Each row comes from the steps of one walk. Every step used is in the known rows, and no mark comes twice. Write the walk behind each row, first mark first.
Known rows
lutani, gope, vuze, vitu, razo: [ 10 -15 -14  71  37  50  12 -42  66  -2 -18 -15 -37  -4 -26  -3 -10 -52
  54 -53   3  16  -6 -31  -3 -11 -43  34  13  -8  12  13  18  39   8]
lovi, vuze: [-22   8 -10  11  28  14 -40  20 -22 -14 -18   2   7  -9  -2   2 -46  -1
   6 -26  13  10   8 -22   4  17 -51   1 -12  -8  -1  12   2  -3  -6]
gope, vuze, vitu, vulabi: [  3  18  13  48  27 -12  17  -9  50 -23  22   4 -26  41 -38  18  38 -71
  27 -52  -8  -9   4 -41  -6   6 -21  18  18 -12  18 -11 -14  29  -5]
mupem, razo, vitu, renel, gope, lutani, gaviko, nilam: [-20 -46   6  87  71 -17 -16 -15  98 107 -52  -6  25  -6  31 -35  10 -15
  86  97  27  16 -24   1 -14 -14 -48  24  17 -24  21  -1 -28  23  14]
mupem, razo, vitu, renel: [ -8 -49  20  37  61  16   0  -6  30  89   0 -18  28   9  23 -37  40 -15
  33  30  20   8 -23 -35  17  -2   0  -7 -12  28  36 -27  -3  12   7]
lovi, vuze, vitu, renel: [  2   0  11  46  66 -15  -5  29  17  -2  21 -27  15 -25  24  -3   3 -29
  52 -48  19   0   9 -39  18  18 -39  -6 -10   1  23 -18   4  -4 -11]
zano, farem, vitu, renel: [-16  10  22   3  13 -66   7 -42  64  27  66 -41  -4 -17  -4 -17  17 -11
  70 -42 -16 -10   4   9  23  -2  -7 -38   1  12  29 -25  13 -16  10]
lovi, vuze, vitu, renel, gope, lutani: [-25 -12   1  49  76 -30 -27 -24  76 -34  -9   8  -4  -7  20  22 -14 -36
  70 -23  15 -17  -3 -36  -9   0 -77  21  -6  -8   9 -17 -26 -26 -15]
lovi, vuze, vitu, renel, gope, lutani, gaviko: [  0  -1   8  69  84 -33 -25 -10  75 -23 -40  -1   9  -1  31  11 -13 -31
  85 -16  22 -22  -2  -8  -8  -5 -72  41   1 -40  21   6 -15   5 -14]
gope, renel, lovi, vuze, vitu: [-14 -25  16  32  86 -33 -15 -18  17 -33 -28  12   8  40 -19  42  16  -5
  49 -25   5  -5 -34 -46  11  -7 -25 -16  -4 -13 -21 -30  -9  23 -30]
vulabi, vitu, razo: [ -5 -18 -15  32  26 -18 -10  33   3  19  27  15  -4   5   5 -21 -17 -13
 -22 -11   6  -3 -19 -40  21 -39 -38   9 -57  26  -5   1  15  -9   4]
razo, vitu: [-24  -2   7  17  14   9   2  -9   8  49  -6   5  49  -9  -3  25  15  -6
  -4  19   9  11  -9 -24  -6   2  28   6 -30  12  -8 -25  -8   4  -9]
vulabi, vitu: [-16  -6 -13  12  17 -28  -2  27 -13 -22  31   9  23  -2  -1   3  -9 -12
 -29  -4   8  -6 -25 -22   8 -26   4  14 -22   3 -14 -24   6  -3  -1]
farem, vitu, renel, gope, vuze: [-37 -21   6  36  35 -79 -57 -86  85 -42  32  28 -49   0 -13   7 -18 -40
  74 -15  -3 -14 -30 -18 -25  -1 -56 -11  16  16  19  -5 -17   0  34]
nilam, gaviko, lutani, gope, vuze, vitu, razo: [  2 -39 -35 101  26  74  23   9  67  47 -20 -21 -53  25 -41  35 -16 -45
  66  -9 -22 -28  15  -7 -10 -23  -9  46  35 -70 -14  18  29  32  -9]
nilam, gaviko, lutani, gope, renel, lovi, vuze, vitu: [-11 -56 -15  76  86   8  -4  14  37  -7 -52 -24  -8  31 -32  69  -9  -4
  80   7 -13 -18  -2 -18   0  -7  12  19  33 -90 -47 -10  12  39 -32]
nilam, gaviko, lutani, gope, renel, lovi: [ -2 -69  -7  48  41 -14   7  -9  42  -5 -55 -19 -26  56 -27  37  10  16
  49  55 -32 -14   0  13   0 -22  36  20  36 -81 -41   3  21  26 -15]
gaviko, lutani, gope, renel, lovi, vuze, vitu: [-31 -43 -16  66 104  -9  -5 -22  25 -34 -61 -22  -3  -7 -14  44 -19 -12
  83   3   4  19  -7 -22   3  -4  -7  19   9 -59 -48 -19   2  37 -17]
renel, gope, lutani, gaviko: [ -1  -1  -3  24  18 -20 -19 -41  58 -25 -60  28  -7  21   6  11 -17  -2
  32  33   3 -21  -9  30 -25 -26 -30  47  10 -42  -4  24 -19   8  -3]
renel, gope, vuze: [-22  -6 -13  17  16  -2 -47 -70  50 -46 -23  43 -34  27 -24  16 -37 -36
  22   5 -15   0 -24 -16 -39 -15 -54   9  36 -16   0  26 -19  10   9]
lutani, gope, renel, lovi: [  6 -44  13  19  51 -39  -4 -61  41 -52 -52 -13  -9  28 -14   0  15   9
  36  11  -6  31 -21  -9   8 -10   3   7  12 -19 -17  -1  11  34   1]
mupem, razo: [  5 -36  -4   3  25  43  -4  -5   2  39 -12   1 -18  19  -3 -28   2  -1
  14  11  11  -6 -25  -2   3  -8 -14  -9  23   7  16   1  -9  24  11]
zano, vulabi, vitu, vuze: [-13  16 -13  12  21 -26 -14  36  16 -19  26 -14 -20  -6 -30  -9 -10 -58
 -27 -63 -13  -9   2 -29  35 -25 -23  21 -47  10  13   0  14 -24  -6]
lutani, gope: [ 11  -9 -11  16   8  14   0 -21  19 -22 -23 -30  -2 -37   0  -8 -22  -8
  18 -10   9  31  12   6  -4  12   1  23  13 -15  -2  15   9  23  16]
zano, vulabi, vitu, renel, gope, vuze, lovi: [  -6   -8   -8   41   73  -65  -14  -23   69 -115    9   -9  -34   34
  -22    6   19  -99   16  -42  -29  -20  -48  -71   14  -70  -24   32
   14  -33   45   10    3    9  -10]
farem, zano, vulabi, vitu, renel, lovi: [ -20  -21   10   -2   35 -107  -41  -12   44  -58   13   -5  -43   -8
  -20  -14   17  -31    6  -44  -14  -20  -23  -45   27  -38   21    2
  -39   -4   34  -28  -21   16   -6]
renel, lovi: [ -2 -18  15  -9  36 -33 -24   3 -14 -24 -23  20 -17  24 -10   5   6  19
  20   3 -16   9 -26 -17  -5  -4   4 -13  -1   2 -17   2 -25  30 -12]
tifi, zano, vulabi, vitu, renel, gope, lutani: [-31  -6 -24  29  22 -70 -28 -47 101 -44  -9   0  -7 -27 -13 -16  -6 -92
 -16 -15  -6 -31  -3 -24  -2 -48 -28  45 -25 -22  -2  -4 -24 -35  -8]
nilam, gaviko, lutani, gope: [  3 -32 -31  44   0  40  11  31  21  25 -26 -36 -17  -8 -13  29 -24  -1
  30  32 -17 -13  30  27 -11   0  35  35  38 -78 -25  21  20  14  -2]
tifi, vitu: [-14  10  -5  22  11  -5  -9 -14   1  26  17  16  20 -41 -14  10 -10 -17
  -3 -19  -2  -7  11  -6 -15   7   7 -13  -8   4 -13  14  -7  15 -20]
mupem, razo, vitu, vuze: [-17 -33   7  32  54  51 -28   9  21 117 -12  18   0   9  -3 -32   8 -27
  36 -19  13   4 -17 -24   6   2 -12 -16 -23  40  13 -17 -12   3   8]
renel, lovi, vuze, vitu, razo: [  1 -15   6  40  95  -5 -43  33  -3  13 -27  21 -25   5  -9  15 -23  -6
  57 -50   1   7 -20 -67   7  -1 -63 -16 -40  18 -13  11 -24  39 -23]

Write each row's walk
[ 17  15  -5  46   1 -15   4  42   6  49 -24 -24  15 -32  12 -23 -14   8
  36  42  11  26  10  29  -4   8 -11   7  27 -44  -2  26   6  32  10] => lutani, gaviko, nilam
[ 26  -7   2  36  30  19  22  10  31  51  15  -1 -16 -11   3   8  17 -22
  32 -26   3 -11  -4 -28   8 -16 -17  -5 -26  24   4  -2  -3  10  -5] => vuze, vitu, razo
[  5   8  21  32  92 -51 -38  47  -1 -29 -10  10 -16  14 -21  28   4 -32
  47 -61  -2  12  -1 -73   1  26 -42  -9 -19  -2  -8   4 -46  50 -20] => renel, lovi, vuze, vitu, vulabi
[  9 -28  -2  27  14  -3  19 -62  55 -27 -28 -33   7   1  -3  -7  10  -9
  16   9  10  21   5   7  13  -5  -3  19  13 -21  -2  -4  34   4  13] => lutani, gope, renel
[-18 -36   3  21  39  53  -4 -13   9  88 -18   6  30  11  -8  -2  17  -6
  13  29  20   4 -33 -27  -2  -7  16  -4  -8  19   8 -23 -18  28   4] => mupem, razo, vitu
[-15 -22  22  19  86 -58 -59  32 -16 -32 -23  -4 -11  17  16 -26 -17   9
  45 -26  -2  21  -5 -47  18  16 -59 -14 -19   3  13   9  -7  14 -13] => vitu, renel, lovi, vuze
[  0 -39 -15  97  38  30  36   9  73  11   3 -51 -30  19 -16  25  17 -50
  81  -5 -21 -27  21   4  -4  -4  18  46  65 -84   8 -10  33  20 -10] => nilam, gaviko, lutani, gope, vuze, vitu, renel
[-25 -60 -19  60  69  -2 -36  12  19 -17 -72 -17 -17  48 -29  40 -36  16
  54  28 -18  -5   7  -8   6  -6 -14  20  23 -90 -42  14  25  24 -21] => nilam, gaviko, lutani, gope, renel, lovi, vuze
[-16  -1  -8  25  31 -31 -25  48  -2   3  37  22  -6   0   3 -28 -18 -32
  -2 -50   2  -7  -7 -20  18 -15 -26   1 -36  23  -9 -16  11 -29   4] => vulabi, vitu, vuze
[ 22 -25  36  26  75 -61  12  13  26 -11  13 -10 -10   8  17   3  55 -12
  67 -19 -11  -2 -24 -35   8  -1  16 -18   2  11   7 -29 -23  30 -18] => vuze, vitu, renel, lovi
[ 21   4   9  20  45  -8  -3  45   4   7   0  11 -39  13  10 -27  23 -41
  49 -77 -14 -17  -2 -17  18 -15  10 -19  -1   3  11   3   4 -11  -4] => vitu, vuze, lovi
[-24  -9   3   2  65 -22 -65  24 -35 -40 -42  22  -8  15 -12   9 -40  18
  26 -26  -2  17 -17 -38  -1  13 -44 -11 -14  -6 -17  14 -20  28 -17] => renel, lovi, vuze
[-16 -19  16  58  82 -33 -18 -47  73 -15 -17  22   3  28   9   9  33 -69
  65  -9 -13  -3 -41 -63 -18 -34   1   4  15 -10  27  -8 -15  12  -7] => razo, vitu, renel, gope, vuze, lovi
[ -2  -7 -10  25  43  -6 -24 -45  45 -69 -29  41 -42  38 -17  20  -5 -56
  48 -27 -22 -15 -43 -33 -30 -41 -16   2  50 -33   6  23 -21  24  -2] => renel, gope, vuze, lovi
[  3   2 -10  48  55  31 -19  30  10  39  -3   1  -8 -18   1   9 -29 -24
  37 -54  17  -2   4 -51  13   2 -67  -5 -38  15   3  11   1   7  -9] => lovi, vuze, vitu, razo
[  0 -51 -22  56   4  20  29 -11  53  22 -31 -40  -8  31 -16  32   4   0
  29  53 -17 -21  24  30   6 -20  30  32  36 -83 -26   0  45  -3  -5] => nilam, gaviko, lutani, gope, renel
[ -8  12  -9  29  45  22 -10  23  -5  -4   2  -5  19 -27  -4  31 -21 -23
  32 -46  20  -4  -1 -31   1  16 -25  -2  -3  -8  -5 -11  -9  12 -15] => lovi, vuze, vitu
[ -5   4   4  26   3  -3  20  -5  25  -7 -46   2   7  41  -2  -2  15  12
  14  14   9 -24   0  38   6 -19  -3  53  -1 -42   5  -4  12   6 -12] => gope, lutani, gaviko
[  5  -2  -3  34  60 -37  -5  72  -7 -18  30  22 -17  13   9 -25  14 -52
  21 -80  -5 -24 -25 -39  26 -39  15  -6 -22   5  -4 -20   9 -15  -6] => vulabi, vitu, vuze, lovi
[-17 -20 -31  35  17  22   9  -6   8  -1 -35 -35 -11 -48   3   1 -35  -6
  34  28  -1  23  26  24  -7   1  16  37  14 -47 -26  10  11  13  14] => gaviko, lutani, gope
[ -4 -24  32  45  76 -44   1 -19  40 -41   5   5 -30  53 -13   1  47 -30
  71 -35 -20  -6 -36 -42   1 -10 -11  -1  26  -5  17 -27 -11  39 -21] => gope, vuze, vitu, renel, lovi
[ -1 -56   0  89  76  -5  12  10  61 -15 -21 -30 -48  43 -26  28  21 -30
 100  -1 -35 -19  -5 -14 -10 -12  23  33  63 -83  -8  -9   9  52 -22] => nilam, gaviko, lutani, gope, vuze, vitu, renel, lovi
[-12 -18   5  34  37 -38 -42 -62  70 -42  -5  19 -35  25   5 -19 -15 -43
  44   2 -15   2 -13 -23 -21  -8 -66   6  30  -7  28  22  -5  -6  11] => vitu, renel, gope, vuze
[-13 -13  -2  21   9 -31 -25 -14  30  43  29  14 -39 -20 -15   2 -14   1
  35 -24  10 -15 -11 -14   8  -4 -31 -20 -49  47   0  -3  -2   0  27] => farem, vitu, razo
[ -2 -32   4  49  96 -16 -14 -39  37 -56 -51 -18   9   1 -17  32  -6 -13
  68 -36  13  26 -22 -41   8   7 -24   5   8 -27 -23 -14   1  47 -15] => lutani, gope, renel, lovi, vuze, vitu
